Each row was made from one walk, in order. Every step used is in the known rows, and no mark comes twice. Write each row's walk.
Known rows:
budoz > zazem > dagu > rinaz > kevo: [-1.64 -0.25  0.01 -0.68  2.39 -0.18 -0.76 -0.02  1.23 -2.57 -1.10 -0.08
  3.46 -1.66 -2.51  1.15  0.83  0.17 -0.06  1.02  1.93]
zazem > budoz: [-0.06  0.75  0.53 -0.42 -0.54 -0.24 -0.70 -0.28 -0.12  0.87  2.27 -0.09
 -0.95  0.72 -0.57 -0.07  0.22  0.89 -0.51  0.00 -0.13]
zazem > dagu > rinaz > kevo > fodepag > vunuta: [-4.76 -1.20  0.30 -0.02  1.52  0.75 -0.17  0.89  1.61 -1.73  1.89 -2.09
  5.56 -0.22 -1.15  2.18  0.17 -1.57 -1.93  2.76 -0.34]
dagu > rinaz > kevo: [-0.44  0.00 -0.16 -0.28  1.25 -0.18  0.97  0.64  1.97 -1.20 -0.22 -0.73
  1.42 -1.84 -1.76  0.78  0.69 -0.26 -1.98  0.02  1.79]
budoz > dagu > rinaz > kevo: [ 0.13 -0.54 -1.05  0.20  2.94 -0.48  0.68  0.31  1.54 -1.53  0.11 -0.33
  2.21 -1.73 -1.53  0.82 -0.80 -0.58 -1.92 -0.27  2.25]
dagu > rinaz > kevo > vunuta: [-1.55 -0.35 -0.74 -0.82  1.48  0.18  0.21  0.41  2.23 -1.21 -0.53 -1.50
  1.83 -0.67  0.62  1.47  0.81 -1.87 -2.05  2.63  1.90]
vunuta > kevo > dagu: [ 0.35 -0.14 -1.72  0.21  1.44 -0.18 -0.70  1.15 -0.99 -1.31  0.56  0.26
  2.12  0.47 -1.13  1.06 -1.16 -0.87 -1.58  1.92 -0.60]
gogobu > budoz: [ 0.69  0.28  0.91 -0.39 -0.51  0.25 -0.42  0.16  0.25  0.81  2.06  1.59
 -1.13  0.25  0.89  0.60 -0.06 -0.12 -2.74 -0.52  1.49]
kevo > rinaz: [-1.42 -1.15  0.36 -0.27  0.39 -0.28 -0.06 -0.07  0.52 -0.25  0.43 -1.51
  0.41 -0.86  1.61  0.25  1.28  0.78  0.03  1.35  1.36]
budoz > dagu: [ 0.81 -0.73 -1.09  0.54  2.10 -0.39 -0.28 -0.31 -0.56 -0.43  0.36  0.55
  0.95  0.11  0.32  0.01 -1.84 -0.45  0.11 -0.35  0.57]
budoz > dagu > kevo > rinaz: [-0.70 -1.46 -1.42 -0.13  2.58 -1.02  0.88 -0.13 -0.61 -1.33  1.45 -1.38
  2.09  0.26  0.80  0.78 -0.99  1.51 -0.54  1.84  2.04]
fodepag > vunuta > kevo > rinaz: [-2.56 -2.83 -0.21 -0.68  1.29 -0.66 -0.79  0.75  0.55 -0.80  1.44 -1.44
  1.25  0.58  1.77  1.92  0.49 -1.37 -2.10  3.47  1.13]
vunuta > kevo > fodepag: [-1.79 -1.25 -1.54 -0.10  0.06 -0.57  0.36  1.21 -0.34 -1.69  1.92 -1.81
  2.01  0.18 -1.61  0.70 -0.31 -0.97 -2.97  2.55 -0.65]
budoz > zazem > dagu > kevo: [-1.16  0.04 -0.84 -0.81  1.71 -0.48 -0.63 -0.58 -1.60 -2.37 -0.14  0.38
  3.18  1.25 -2.03  1.00 -0.73  1.43  1.38  2.00  0.30]
budoz > zazem > dagu > rinaz > kevo > vunuta: [-2.60 -0.58 -0.56 -1.20  2.52  0.10 -1.45 -0.26  1.55 -2.59 -1.52 -0.92
  3.74 -0.46 -0.03  1.83  1.02 -1.56 -0.16  3.56  1.98]
fodepag > vunuta > kevo > dagu > rinaz: [-2.49 -1.46 -1.25 -0.22  2.81 -0.06 -0.39  1.38  1.34 -0.92  0.91 -0.10
  2.62 -0.97  0.64  2.02 -0.26 -1.30 -1.73  2.08 -0.12]
fodepag > vunuta > kevo > rinaz > dagu > budoz > zazem: [-1.15 -1.60 -0.24 -0.94  2.57 -0.93 -2.44  0.10  0.96 -3.01  1.28 -0.58
  3.40  2.59  0.92  2.17  1.50  0.37 -1.30  1.20  0.28]
dagu > budoz: [ 0.89  0.63 -1.28 -0.24  0.40  0.18 -0.31 -0.05 -0.26 -0.20  2.01  0.55
  0.71  1.52 -0.13 -0.38  0.80  1.45 -0.74 -1.46  0.45]
gogobu > budoz > zazem > dagu > rinaz: [-2.09 -0.90  0.45 -1.14  2.14  0.04 -1.52 -0.34  1.18 -0.85  0.52  1.53
  1.31 -2.07  0.12  0.96  1.03  0.72 -0.04  0.45  2.47]
rinaz > dagu: [ 1.27  0.08  0.64  0.46  0.48  0.23 -0.46  0.41  0.79 -0.70  0.28 -0.45
  1.67  0.20 -1.47  0.57 -0.62 -0.26 -1.06 -0.46 -0.24]
fodepag > vunuta > kevo > dagu: [-1.09 -0.80 -1.01  0.16  1.74  0.07 -1.25  1.20 -0.56 -1.15  0.94  0.23
  2.99  1.58  0.32  2.15 -1.32 -2.01 -1.68  2.70 -1.48]

Write each row's walk:
[ 1.97  0.67 -0.67  0.19  0.78  0.33 -0.73  0.31  0.43 -0.84  2.20  0.09
  2.22  1.70 -1.50  0.07  0.26  1.25 -1.71 -1.83  0.24]
rinaz > dagu > budoz
[-1.02 -2.20 -0.91 -0.66  0.94 -0.91 -0.26  0.73  0.04 -1.03  1.12 -1.43
  0.41 -0.46  0.27  0.84  0.62 -0.18 -2.02  2.80  2.05]
vunuta > kevo > rinaz
[-1.12 -0.14  0.59 -0.98  1.97 -0.01 -1.06  0.04  1.43 -2.01  0.37  1.02
  2.59 -1.50 -1.98  1.59  0.80  0.05 -2.09  0.77  2.99]
gogobu > budoz > zazem > dagu > rinaz > kevo
[-3.24 -1.26 -0.98  0.32  2.02 -0.29  0.67  0.37 -0.33 -1.60  2.58 -1.66
  4.28  2.26  0.82  1.95 -1.84 -0.70 -1.40  2.30 -1.76]
budoz > dagu > kevo > fodepag > vunuta
[-0.63 -0.73 -0.96 -0.26  2.73 -0.63 -0.13 -0.22  1.25  0.47  2.21  0.15
 -0.06 -1.69  0.19  0.01 -0.58  0.84 -0.51 -0.69  1.56]
zazem > budoz > dagu > rinaz
[-1.23 -1.90 -0.67 -0.51  0.93 -0.40 -0.72  0.94  0.04 -0.62  1.27  0.02
  0.97  1.65  0.13  1.83 -0.81 -2.42 -2.43  2.41 -0.28]
fodepag > vunuta > kevo
[-4.27 -0.90  0.52 -0.01  1.04  0.24  0.59  0.95  2.34 -1.58  1.50 -2.39
  3.94 -0.21  0.07  2.09  0.69 -1.56 -2.40  1.97 -0.81]
dagu > rinaz > kevo > fodepag > vunuta
[-0.16 -1.20 -0.65 -0.16  2.73 -0.28  0.08  0.15  1.55  0.37  2.04  1.44
 -0.16 -2.14  1.33  0.55 -0.78  0.08 -2.30 -0.97  2.95]
gogobu > budoz > dagu > rinaz
[-3.80 -0.85  0.10  0.05  2.22 -0.21 -0.15  0.48  1.88 -1.18  3.38 -2.04
  3.98  0.45 -0.08  2.12 -0.44 -1.14 -2.68  1.54 -0.54]
zazem > budoz > dagu > rinaz > kevo > fodepag > vunuta
[ 0.02  0.06 -0.96 -0.46  1.18  0.05  0.18  0.34  0.36 -1.47  0.61 -1.49
  2.70  2.22 -0.01  1.72 -1.09 -0.92 -1.92  3.03  0.23]
rinaz > dagu > kevo > vunuta
[-2.60 -1.06 -0.27 -0.86  2.47 -0.13 -1.25 -0.44  0.99 -1.45 -0.98  0.38
  2.17 -2.27 -0.52  0.51  1.06  0.84  1.99  0.90  1.35]
budoz > zazem > dagu > rinaz
[ 0.90  0.64 -0.14 -0.36  1.57 -0.42 -1.80 -0.54  0.49 -2.36  0.04  0.42
  2.32  1.87 -0.50  0.50  1.18  1.60  0.43 -1.63 -0.39]
rinaz > dagu > budoz > zazem
[-0.09 -0.96  1.04  0.28  0.86 -0.03 -0.57  0.39  1.24 -0.99  0.60 -1.82
  2.12 -0.55 -0.06  0.77  0.55  0.42 -1.04  0.78  1.04]
kevo > rinaz > dagu
[-3.92 -0.92  0.65  0.27  0.04  0.40 -0.13  0.48  0.77 -0.64  1.55 -1.81
  2.80  1.29  1.54  1.48  0.19 -1.29 -0.80  1.89 -2.32]
kevo > fodepag > vunuta
[-4.37 -0.68  0.67 -0.77  1.17  0.11 -1.03  0.08 -0.34 -2.09  2.80 -0.34
  4.57  2.57  0.56  2.79 -0.37 -0.20 -1.54  3.13 -0.99]
gogobu > budoz > zazem > dagu > kevo > fodepag > vunuta
[ 0.30  0.20 -1.50 -0.31  0.93  0.74 -1.29 -0.14 -1.13 -0.43  2.42  0.94
  2.66  1.45 -1.67 -0.35  0.12  1.42 -0.17 -0.38  1.07]
zazem > dagu > budoz
